Every row comes from one small tree of marks. The marks that hang from a mark follow it in brackets, in the order of their numbers. Every link used is in the known rows. Which tree was each row made from?
Known rows:
K107[K524[K38 K560]]: [ -6.4 -11.4  23.7  21.7   1.6  12.9   2.4  24.7  -7.6 -41.7  16.8  -7.4
  -2.6 -10.7  -7.0  16.2  16.2   5.0  18.6 -28.0]
K524[K38 K107 K560 K786]: [-38.4   6.6  22.6  31.8   9.0   6.1  14.7  -0.4  -8.7  -1.6  14.8 -27.1
   2.6  -5.1 -10.9   7.0  18.6  -7.1  18.6 -27.9]
K560[K524[K38 K786]]: [-29.9   7.3  23.3  30.7   0.6   1.8  10.0  14.6 -12.3  -4.2  16.4 -38.6
   2.4 -30.4 -14.8   6.2   3.8  -4.9  12.0 -14.5]
K107[K524[K38[K379]]]: [  8.0   3.0  18.0  23.4  16.5   0.0 -10.9  24.3  26.0 -25.2  -0.8 -14.2
 -16.3 -12.4 -12.7  14.0  10.9  20.5  24.7 -11.9]
K107[K524[K38[K825] K560 K786]]: [-42.6 -30.8  24.1  22.3 -13.2   5.1 -15.2  16.7 -42.5 -31.7  21.8   2.9
  12.4  -4.8  -7.2  13.9  10.5   1.5  27.0 -26.3]
K379[K38[K524] K737]: [  9.0 -18.6   2.1  19.6 -24.3  16.0   3.1  10.5   5.9   4.3  -4.0 -25.8
 -13.2 -21.1  -0.8  33.3  13.2  -2.8   7.2 -27.5]
K107[K524[K38[K825] K560]]: [-34.3 -18.5  23.3  26.8 -11.3   3.6 -16.0  24.5 -13.5 -37.5  20.8   5.7
   4.0  -9.8  -5.8  15.3   8.3   4.7  24.2 -27.2]
K560[K524]: [-17.0  21.0  26.7  37.1  -2.5   8.0  12.1  20.6   1.5   3.8   7.9 -28.6
  -0.1 -30.7 -12.8  12.5   0.6 -12.5   9.7 -12.9]
K825[K38]: [-26.1  20.7  24.6  34.5  15.5  16.9  -2.3  20.8   2.8 -28.1  -5.5 -16.2
  10.3 -26.3 -13.4  21.3   3.4  -9.0  10.6 -21.7]
K379[K38[K825] K737]: [-34.1 -26.9   3.0  32.6 -21.8  11.7  -1.1  22.4   7.8  23.0  -3.9   5.2
  -2.9 -16.5   1.1  27.7   1.3  -5.6  12.0 -28.8]
K524[K38[K825] K560 K786]: [-61.0  -9.2  21.9  32.3  -2.7  -1.0  -7.8  10.7 -30.5 -23.9  26.7   2.3
  13.5 -10.1  -8.4  12.4  10.8 -11.7  22.1 -24.0]
K38[K524 K825]: [-26.2   9.9  23.3  32.2 -23.0  -4.4 -28.6  10.5  -1.6 -17.3   8.6 -13.4
   3.8 -17.5  -8.6  25.8   6.4  -5.2  27.5 -15.7]
K737[K379[K38[K524[K107] K825]]]: [  9.6  35.4  10.3  39.3 -51.7 -12.5 -19.0  -1.4  16.5  17.6 -12.8 -20.1
  -6.3  -5.7  -9.5  15.8   9.1   2.4  18.5 -28.5]
K379[K38[K524[K560] K825] K737]: [-22.1 -28.8   2.4  23.3 -38.8   9.3 -16.1   6.6 -26.7  -3.7  13.4   8.8
  -4.2 -13.0   1.8  31.4   9.9 -13.5   6.8 -34.3]
K107[K524[K38 K560 K786]]: [-15.9 -25.4  24.5  17.1  -3.0  13.8   7.5  17.5 -37.3 -38.6  18.8 -16.3
   6.4  -6.0  -8.2  14.5  17.5   1.7  21.7 -27.8]
K560[K524[K107]]: [-20.3  30.8  26.3  42.3  -5.5   6.0  11.8   7.9  14.5  30.6  -0.1 -40.0
  -3.7 -23.6 -14.4   6.6   2.4  -9.1  12.2 -15.0]
K524[K560 K786]: [-29.9   3.6  26.5  28.8   3.6  14.8  19.7  12.5 -42.1 -15.8  14.4 -12.4
  12.9  -7.8  -8.6  18.1  16.3 -21.6  18.4 -24.7]
K379[K38[K524[K560 K786]] K737]: [ -5.0 -33.9   2.8  14.0 -29.4  20.6  10.1   0.4 -49.3  -5.8  11.2 -14.6
  -3.0 -11.7  -0.5  29.9  19.5 -17.5   4.8 -34.7]
K737[K379]: [  2.4  41.1  17.0  37.0 -12.0  -0.9  20.5  23.6  15.8  -4.5 -10.1 -19.1
   2.0 -20.5 -11.8  13.8  12.1  -7.6  18.4 -21.4]
K737[K379[K38[K524 K825]]]: [ 12.6  25.4   9.4  33.1 -50.4 -10.0 -19.3  11.3   1.8  -6.7  -4.6  -8.6
  -2.9 -11.0  -7.9  22.1   7.2  -1.6  15.9 -26.0]

Write each row's tree:
[-14.5  10.7  19.4  35.3 -33.1   3.3 -24.8  -5.4 -13.5   4.2  10.7  -9.7
  -4.0   3.2  -5.1  22.4  11.6 -11.0  14.7 -31.5] -> K379[K38[K524[K107 K560] K825]]
[-20.4  -1.5  -0.6  26.4  20.9  -0.4   8.0  18.7  40.7   3.8   0.0 -12.9
 -19.9 -28.3  -9.0  14.4  12.3   6.4  14.4 -13.2] -> K524[K38[K379[K737]]]
[ -9.2 -12.2   2.9  16.1  -7.0   2.2  -2.4  -1.8 -14.6   5.3  -1.9 -23.2
  -9.2 -22.8  -9.6  22.1  15.3  -2.9  20.7 -11.1] -> K38[K379[K737] K524[K786]]
[-23.6   3.4  24.2  20.2  -4.9  16.8 -13.9  -2.7 -60.4 -50.1  14.0 -20.3
  17.3 -20.0 -14.0  22.2  14.2 -20.8   8.5 -28.0] -> K825[K38[K524[K560 K786]]]
[-37.9 -26.3  24.2  24.6 -13.9   1.2 -17.4  20.7 -17.0 -18.9   7.4  -9.5
   9.9  -7.9  -8.1  15.2   5.5  12.6  33.2 -20.3] -> K107[K524[K38[K825] K786]]
[  0.7  30.8  19.3  27.2  11.8   1.8 -29.3   5.1   3.6 -37.3  -5.5 -18.4
  -4.8 -25.5 -18.2  21.8   7.9  -1.0  11.9 -12.9] -> K825[K38[K379 K524]]
[-39.0   9.3  24.5  33.4 -27.1  -5.2 -25.1  -9.6 -16.1  13.5   2.1 -27.8
   9.2  -5.1 -11.0  17.9   9.6  -3.9  33.3 -16.7] -> K38[K524[K107 K786] K825]
[ 34.4  27.8   9.9  26.5 -41.2   2.7   5.3   8.6 -18.3 -27.4   3.9 -13.2
  -6.6 -10.3  -7.9  20.5  20.3 -13.7   4.7 -33.7] -> K737[K379[K38[K524[K560]]]]
[-29.7 -32.8   0.8  22.8  -3.8  -3.0 -22.6  23.0  22.6  -1.3  -1.4   7.0
 -13.0 -19.7  -6.3  14.0   4.3  21.1  25.0 -14.3] -> K107[K524[K38[K379[K737] K825]]]
[-11.3  28.5  16.0  35.5  15.8  -8.9  -2.5  15.8  27.7  -4.9  11.0 -23.7
 -17.5 -33.1 -18.2   2.7   2.3   2.1   8.7  -4.9] -> K560[K524[K38[K379]]]
[ -9.8   1.9   2.2  20.2   6.5   8.0 -19.4   3.3   3.8 -18.8  -9.7 -15.1
  -8.5 -33.8 -13.2  24.2   8.5   0.1   4.7 -15.3] -> K825[K38[K379[K737] K524]]
[-33.2  13.2  22.7  35.8  -0.8   0.1  12.0   2.0   2.6  21.4   8.2 -50.6
  -1.4 -22.9 -16.3   0.0   5.4  -1.5  14.0 -14.8] -> K560[K524[K38 K107 K786]]
[-23.2  -7.2  18.6  26.9   1.0  -5.7 -26.4  19.7  -3.9 -32.1  16.7  16.9
  -6.9  -5.6 -10.3  10.8   7.8   8.9  24.4 -19.5] -> K107[K524[K38[K379 K825] K560]]
[-28.3   5.1   2.7  28.9  21.1  12.9  -2.5  16.5  11.8  -4.1 -15.2  -3.8
  -4.4 -33.5 -12.2  19.4   4.0  -2.2   5.0 -18.1] -> K825[K38[K379[K737]]]
[-30.1  18.0  28.1  38.2  -7.7   6.9  15.6   0.4 -14.0  35.0   0.1 -43.8
   5.1 -18.6 -15.1   4.2   3.6 -11.6  15.9 -14.8] -> K560[K524[K107 K786]]
[-27.2  -4.9   3.1  25.7 -16.1  -8.5 -28.9   4.8   7.8   7.2   0.1   0.6
 -10.9 -24.6  -7.1  23.3   7.7   0.3  22.2 -11.9] -> K38[K379[K737] K524 K825]
[ -3.4  27.8  10.8  41.4 -34.9  -5.1   0.0  22.7  10.5   5.2  -9.2  -0.1
   1.0  -9.3  -8.1  16.2   3.3  -4.8  15.5 -28.6] -> K737[K379[K38[K825]]]
[-42.2  -3.5   4.7  34.0   0.4  -1.7  -9.9  16.9  16.2  22.8  -4.0  12.7
  -7.0 -20.6  -7.0  18.3   2.3  -2.3  21.1 -12.3] -> K38[K379[K737] K825]
[-27.1 -36.3   2.6  21.2 -40.4   7.5 -13.6   3.1 -28.6  12.5   0.9 -11.3
   1.2 -14.7  -1.2  30.5   7.0  -6.4  16.2 -25.9] -> K379[K38[K524[K786] K825] K737]
[-37.7 -19.4   3.5  21.5 -18.7  -7.3 -23.9  -2.3 -20.9  12.5   0.6  -5.9
  -2.6 -18.6  -8.1  21.4   8.3  -2.6  25.5  -9.0] -> K38[K379[K737] K524[K786] K825]
[ -8.9  18.5  19.3  23.4  11.1   3.5 -25.4  -2.4 -25.3 -32.7  -3.6 -23.4
   3.8 -23.2 -19.5  20.0   9.3  -4.4  15.1 -12.2] -> K825[K38[K379 K524[K786]]]
[-19.1  -8.8   3.0  16.2   1.8   8.9 -15.6  -3.4 -24.5 -14.4  -9.5 -20.5
  -0.1 -31.7 -13.8  22.0  10.6  -3.5   9.9 -15.5] -> K825[K38[K379[K737] K524[K786]]]
[-33.8  -2.6  22.4  26.4  10.4   8.4  14.8  11.9 -23.5 -29.3  24.2 -13.6
   6.8 -13.4  -9.5  13.9  18.0 -11.7  16.6 -26.2] -> K524[K38 K560 K786]
